Each row was made from one small tree. Brackets hold a mark, then the marks that hang from it, in the order of their numbers. Every link used is in the known rows. Write each row's tree.
Known rows
(K_296 K_433 K_511 (K_781 K_87)): [1.269,0.192,-2.987,0.353,0.024,1.323,0.441,-1.885,1.939,-0.974,1.095,-0.195,2.788,-0.623,-0.183,0.263,0.426,0.791,3.488,-0.093,-0.356,0.197]
(K_296 K_467 (K_511 (K_87 K_433))): [-2.561,0.077,-2.904,-0.281,0.619,-0.149,-0.574,-1.672,0.514,-2.721,2.174,1.163,-1.055,0.627,1.219,1.368,-1.603,-0.426,1.414,0.824,0.003,-2.589]
(K_296 K_433 K_467 K_511 K_781): [2.101,0.246,-6.624,0.874,-2.259,1.705,0.907,-2.249,-0.020,-1.629,1.141,0.299,2.967,0.876,1.013,-0.848,-0.265,2.005,-0.122,1.186,-0.129,-0.572]
(K_87 K_433 K_467): [-0.852,0.818,4.106,0.010,2.033,-1.383,-1.102,0.851,-0.479,2.745,0.378,-0.471,-0.927,0.129,-1.510,0.624,2.169,-1.815,-1.397,-0.035,0.165,0.574]
(K_87 (K_467 K_511)): [1.081,-0.167,-2.212,-0.200,-0.749,-1.107,-0.476,1.884,1.367,-1.750,-5.098,-0.806,-0.378,0.276,-1.875,-0.323,3.310,-0.943,-1.355,-0.303,0.326,1.853]
(K_511 K_87 (K_467 (K_296 K_433))): [-2.431,-0.785,5.353,-0.846,-1.133,0.397,0.501,-1.040,-2.947,-1.004,-2.041,-0.687,-2.184,0.700,-1.888,-0.910,-0.059,0.941,3.968,0.480,-0.652,-0.052]
(K_87 K_433 (K_467 (K_296 K_781) K_511)): [4.183,1.395,-1.421,1.051,1.021,-0.649,0.443,1.898,-1.738,1.959,0.631,-0.259,0.889,1.177,1.753,-0.622,-1.980,-0.330,-5.695,-0.310,0.797,2.187]
(K_296 K_433 K_467): [-0.098,-0.358,-0.002,0.194,-1.326,0.991,-0.080,-1.272,-0.033,1.519,-1.439,-0.580,1.124,0.421,0.068,-0.585,1.402,1.660,0.735,0.723,-0.251,-0.126]
(K_819 (K_296 K_467)): [-0.449,-1.031,2.102,-0.190,-0.196,0.056,0.033,0.765,0.276,-0.015,-0.817,0.680,0.696,-0.689,1.231,-1.181,1.347,1.755,-0.997,0.043,0.306,-0.758]
(K_819 (K_87 K_433)): [-2.597,-0.196,4.021,-0.693,1.002,-0.180,-0.064,0.962,1.803,5.784,2.675,0.717,-2.561,-0.314,-0.848,1.532,-0.637,-2.219,0.698,-0.187,-0.359,-0.524]
(K_296 K_433 K_467 (K_781 K_87)): [1.105,0.008,1.165,0.282,0.442,2.042,0.285,-1.949,-1.506,-0.343,0.081,-0.804,2.251,-0.806,2.012,0.399,-1.256,3.000,-0.549,0.202,-0.301,0.409]
(K_781 K_87 (K_296 K_433)): [-0.030,0.421,1.931,0.138,1.579,0.447,-0.744,0.011,1.055,2.713,-1.791,-1.257,2.054,-1.975,0.516,-0.297,2.575,-0.023,2.307,-0.473,0.051,1.141]
(K_87 K_433 (K_467 K_296 K_511)): [2.414,1.056,0.285,0.737,1.084,-1.506,-0.319,2.304,0.345,2.333,-0.486,-0.711,0.235,1.059,0.582,-0.313,-0.057,-0.798,-3.771,-0.438,0.770,1.438]
(K_467 K_296): [1.191,-0.839,0.327,-0.106,0.765,-0.494,0.334,1.197,1.552,3.200,-2.106,0.298,0.599,0.464,-1.273,-1.114,2.584,-1.250,1.449,-0.202,0.476,0.871]
(K_296 K_433 (K_467 (K_511 K_87)) K_781): [1.108,-0.381,-5.225,0.121,-2.919,1.726,0.674,-1.391,-2.891,-3.236,-3.562,0.068,-0.209,0.536,1.852,0.173,-3.571,2.409,-1.262,0.533,-0.506,0.907]
(K_511 (K_87 K_433) (K_467 K_296)): [-3.304,-0.328,7.129,-0.935,1.704,-0.614,0.102,-0.040,-2.799,-0.038,0.548,0.356,-3.257,0.564,-0.678,-0.141,-1.048,-0.357,2.704,0.363,-0.103,-0.557]
(K_819 K_87 (K_296 K_433)): [-1.669,-0.871,4.921,-0.367,-2.266,0.560,0.600,0.889,1.226,4.853,2.141,0.161,-1.288,-1.023,-1.009,-0.074,-0.573,0.410,0.817,-0.595,-0.839,-0.477]
(K_87 K_467): [-0.391,-0.261,1.341,-0.468,0.660,-1.095,-0.748,0.961,0.400,-0.092,-2.764,-0.575,-0.743,-0.049,-2.685,-0.025,4.261,-1.723,-0.962,-0.059,0.141,0.833]
(K_511 (K_87 K_433) K_467): [-5.201,-0.440,7.156,-1.452,1.407,-0.537,-0.456,-0.558,-2.348,-1.314,-0.901,0.383,-3.975,0.053,-1.854,0.478,0.130,-0.716,4.483,0.480,-0.500,-0.529]
(K_819 (K_87 K_433 K_467) K_296): [-2.161,0.408,8.095,-0.336,0.781,-1.119,-0.446,2.157,-0.334,3.810,4.896,0.125,-2.619,-1.064,-0.204,1.157,-1.384,-1.069,-4.024,-0.799,-0.184,-0.980]
(K_87 K_433 (K_467 K_511)): [0.574,0.880,0.225,0.233,0.597,-1.429,-0.783,1.788,0.726,1.043,-1.815,-0.660,-0.559,0.519,-0.352,0.397,1.070,-1.177,-1.949,-0.268,0.353,1.442]
(K_87 K_433 (K_467 K_296)): [0.950,0.993,4.015,0.468,2.334,-1.495,-0.594,1.357,-0.716,3.924,1.823,-0.523,-0.154,0.768,-0.459,-0.113,0.815,-1.508,-3.356,-0.199,0.612,0.589]
(K_511 K_87 K_467): [-4.669,-1.514,4.740,-1.935,0.115,-0.246,-0.107,-0.424,-1.843,-4.151,-4.129,0.218,-3.826,-0.166,-3.092,-0.148,2.366,-0.530,5.024,0.430,-0.584,-0.260]
(K_781 (K_87 (K_467 K_296))): [1.078,-0.036,4.310,-0.275,2.882,-0.997,-0.692,1.030,0.585,-0.089,-0.710,-1.375,0.486,-0.687,-0.504,0.312,2.079,-0.614,-1.708,-0.895,0.526,0.695]
(K_819 K_87 (K_296 K_467)): [-1.747,-1.300,3.427,-0.728,-0.972,0.516,0.510,1.086,0.739,0.892,2.021,0.798,-1.338,-1.018,1.287,0.197,-1.051,1.294,-2.675,-0.134,-0.118,-1.736]
(K_467 (K_296 K_781) (K_511 K_87)): [2.419,-0.842,-5.130,-0.166,-0.775,0.290,1.024,1.007,-1.045,-1.490,-3.990,0.902,-0.559,0.502,0.803,-0.485,-2.486,-0.469,-0.235,-0.409,0.211,1.839]

Which tree is each row?
[-1.818,-0.272,-0.905,-0.558,0.237,-0.721,-0.594,0.792,0.718,0.487,-2.961,0.791,-2.500,0.164,-0.342,1.271,-1.333,-1.568,2.843,-0.336,-0.137,0.717] | (K_467 (K_511 (K_87 K_433)))
[0.230,0.535,-4.499,0.167,-2.062,0.337,-0.012,-1.905,-2.200,-3.975,0.394,-0.183,-0.370,0.455,-1.808,0.552,-0.631,-0.777,-0.406,0.359,-0.627,-0.026] | (K_296 K_433 (K_511 (K_87 K_467)) K_781)
[1.852,0.155,-5.672,0.679,-1.906,1.103,0.878,-1.488,1.244,0.505,0.360,0.444,2.404,0.648,-1.200,-0.853,1.100,-0.014,2.738,0.548,-0.342,0.502] | (K_296 K_433 K_511 K_781)
[3.229,0.424,-2.680,0.863,0.257,1.240,0.924,-1.379,1.610,0.341,2.247,-0.280,3.612,0.040,0.928,-0.406,-0.850,1.111,1.811,-0.261,0.103,0.241] | (K_467 (K_296 K_433 K_511 (K_781 K_87)))
[-2.757,0.400,4.006,-0.682,1.801,-1.419,-1.405,0.165,-2.066,0.145,-0.110,0.012,-3.307,-0.174,-1.531,1.778,-0.086,-2.431,-0.689,-0.153,-0.219,-0.154] | (K_511 (K_87 K_433 K_467))
[-2.531,0.717,-0.882,-0.350,0.999,-1.481,-1.210,-0.575,0.104,-2.617,1.659,0.361,-2.171,0.340,-1.575,1.681,0.047,-2.704,0.491,0.118,-0.086,-1.396] | (K_296 (K_511 (K_87 K_433 K_467)))
[1.276,-0.764,0.443,0.155,-0.182,0.887,0.838,0.441,-1.933,-0.489,0.316,1.167,1.442,-0.665,2.298,-1.545,-0.435,2.303,-2.750,0.151,0.296,-0.022] | (K_819 (K_296 K_467 K_781))
[-2.085,-1.176,-2.582,-0.484,-1.242,-0.089,-0.087,-0.604,0.689,-5.326,0.435,1.426,-0.620,-0.521,0.931,-0.159,-0.738,1.077,1.021,0.219,0.070,-2.699] | (K_819 (K_296 K_467 (K_511 K_87)))
[-0.785,1.041,-2.632,0.039,0.917,-0.695,-0.455,-0.941,-2.086,-2.957,2.631,0.813,-1.420,0.320,-0.464,1.410,-1.831,-2.085,-1.502,0.280,-0.071,-0.663] | (K_296 (K_511 (K_87 K_433 K_467)) K_781)
[-0.309,-1.123,2.542,-0.605,-0.694,0.717,1.271,1.568,-0.090,2.695,2.130,1.464,-1.177,-1.254,0.115,-0.202,-1.625,-0.061,-1.564,-0.620,-0.325,0.121] | (K_819 K_87 (K_296 K_781))
[1.919,0.480,2.146,0.679,-0.545,-0.493,-0.118,0.361,-0.698,2.950,-0.453,-1.541,0.770,0.760,-1.716,-0.906,1.896,-0.175,-2.067,-0.060,0.057,1.107] | (K_87 (K_467 (K_296 K_433)))
[-0.702,0.671,1.419,-0.295,-0.064,-0.893,-0.356,2.112,1.157,1.906,1.070,-0.521,-2.719,0.107,-0.338,1.742,-1.391,-1.633,-3.624,-0.400,-0.109,0.455] | (K_819 (K_87 K_433 (K_467 K_511)))
[0.697,-0.123,0.488,-0.506,1.246,-0.788,-0.975,1.487,2.076,-3.240,-4.307,-1.455,0.026,-0.882,-0.730,0.924,2.399,-0.182,-0.581,-1.005,0.269,1.455] | (K_781 (K_87 (K_467 K_511)))
[0.510,0.847,-4.022,0.696,0.495,0.989,-0.521,-1.538,1.865,-1.969,1.054,-1.094,3.908,-1.163,2.985,-0.373,1.247,1.829,0.608,0.452,0.382,-1.208] | (K_781 K_87 (K_296 K_433 K_467 K_511))
[1.706,0.950,-1.667,0.542,0.054,0.654,-0.163,-1.672,0.282,-2.799,1.709,-1.262,2.363,-0.550,-0.564,0.645,0.633,0.572,-0.333,-0.181,-0.258,0.280] | (K_296 K_433 K_511 (K_781 (K_87 K_467)))
[1.092,-0.624,-2.909,0.019,-2.258,0.138,0.442,0.294,0.284,0.801,-3.946,-0.353,-0.660,0.757,-0.484,-0.339,-1.574,0.077,2.114,-0.326,-0.306,1.345] | (K_467 (K_296 K_433) (K_511 K_87))
[-0.992,0.422,-6.875,0.314,-1.544,0.709,-0.347,-1.905,-0.298,-3.088,-0.119,0.034,1.050,-0.288,1.837,-0.418,-0.175,0.477,0.543,1.010,0.031,-1.640] | (K_781 (K_296 K_433 K_467 (K_511 K_87)))
[0.078,-0.142,-0.932,-0.086,0.635,-0.849,-0.057,1.291,0.431,1.628,-1.884,0.746,-1.646,0.737,0.853,0.384,-2.571,-1.216,0.942,-0.507,0.287,0.772] | (K_467 K_296 (K_511 (K_87 K_433)))
[1.394,-0.297,1.937,0.536,-1.624,0.971,0.895,0.204,-1.330,3.391,0.137,0.529,1.677,-0.649,-0.217,-1.649,0.035,1.445,0.684,-0.308,-0.382,1.344] | (K_819 (K_296 K_433 K_781))
[-1.411,0.807,6.972,-0.270,3.839,-1.109,-1.539,0.496,0.320,1.166,1.264,-1.112,-0.580,-1.029,-0.393,1.800,1.353,-1.039,-0.665,-0.761,0.148,0.208] | (K_781 (K_87 K_433 K_467))
[2.816,-0.203,-3.600,0.301,1.837,0.483,0.830,-0.239,2.426,-1.493,1.252,0.475,2.841,-0.303,1.123,-0.318,0.059,-0.022,1.543,-0.457,0.566,0.167] | (K_467 (K_296 K_511 (K_781 K_87)))
[1.123,0.809,-6.901,0.987,-1.411,0.751,-0.116,-1.134,1.298,-0.662,0.522,-0.419,3.465,0.027,1.859,-1.571,2.154,1.051,-0.368,1.125,0.425,-0.988] | (K_781 (K_296 K_433 K_467 K_511))
[1.972,0.001,-4.143,0.798,-1.605,0.118,0.587,-0.586,3.052,2.383,0.671,-0.140,2.621,1.205,-1.243,-1.333,1.830,-0.282,3.071,0.271,0.121,-0.216] | (K_467 (K_296 K_433 K_511))
[0.764,-0.547,0.636,-0.306,1.952,1.328,0.138,-0.874,-0.879,-2.151,-0.826,-0.002,1.396,-1.051,2.001,0.459,-0.394,1.838,-1.144,0.035,0.201,0.165] | (K_296 K_467 (K_781 K_87))
[3.256,0.035,-0.546,0.813,-0.812,1.047,1.240,-0.191,-1.227,4.665,-0.299,-0.021,2.110,0.788,-0.233,-1.495,-0.298,0.584,0.004,0.141,-0.040,1.790] | (K_467 (K_296 K_433 K_781))
[-1.985,0.080,1.118,0.053,-0.524,0.113,0.319,0.346,2.267,0.929,7.249,1.230,-0.362,-0.349,2.745,0.758,-3.015,0.995,-1.878,0.192,0.059,-3.384] | (K_819 (K_87 K_433) (K_296 K_467 K_511))
[-0.952,0.587,3.918,-0.157,2.056,-1.528,-0.894,0.677,-2.277,1.587,1.022,-0.096,-2.609,0.499,-0.441,1.033,-1.360,-2.114,-2.608,-0.320,0.194,-0.108] | (K_511 (K_87 K_433 (K_467 K_296)))
[1.779,-0.072,-5.823,0.527,-1.808,0.923,1.111,-1.716,-0.798,-0.635,0.855,0.768,0.841,0.963,-0.219,-0.444,-2.176,-0.288,1.776,0.320,-0.294,-0.107] | (K_467 (K_296 K_433 (K_511 K_87) K_781))
[1.367,1.290,-0.840,0.836,1.551,-1.556,-0.451,0.630,1.496,1.325,3.677,-0.099,1.006,1.185,-0.359,-0.184,1.021,-1.746,-1.919,0.090,0.740,-0.719] | (K_87 K_433 (K_467 (K_296 K_511)))
[-0.345,-0.942,-4.537,-0.502,-0.217,-0.593,0.186,-0.229,2.190,-1.889,-0.843,1.058,-0.631,0.662,-1.284,-0.099,0.604,-1.950,3.212,0.032,0.190,-1.090] | (K_467 (K_296 (K_511 K_87)))
[1.531,-0.197,1.163,0.757,-1.758,1.623,0.910,-0.683,-2.570,1.143,1.219,0.285,2.070,-0.316,2.153,-1.626,-1.471,3.459,-2.396,0.299,-0.184,0.189] | (K_819 (K_296 K_433 K_467 K_781))
[-1.894,-0.391,3.101,-0.118,-2.589,0.280,0.702,-0.636,1.014,-2.343,1.072,-0.124,0.830,0.063,-1.530,-2.283,2.724,2.255,5.151,0.442,-0.427,-1.132] | (K_819 (K_296 K_433 (K_511 K_467)))
[-1.531,-0.149,-1.841,-0.352,0.050,-0.061,-0.567,-0.041,-0.414,-1.646,-2.212,0.615,-2.042,0.373,2.128,1.205,-2.878,0.533,-0.401,0.270,0.050,-0.434] | (K_296 (K_467 (K_511 (K_87 K_433))))
[2.310,0.204,-1.202,-0.154,1.112,0.033,-0.180,1.078,-0.069,-3.577,-3.413,-1.118,0.714,-0.894,0.380,0.679,0.524,0.282,-2.611,-0.871,0.255,2.260] | (K_296 (K_781 (K_87 (K_467 K_511))))
[-1.692,-0.592,-2.223,0.054,-2.803,0.678,0.057,-1.728,0.066,-3.510,1.517,0.609,0.120,-0.145,1.012,-0.299,-1.501,2.183,1.540,0.376,-0.451,-2.443] | (K_819 (K_296 K_433 K_467 (K_511 K_87)))
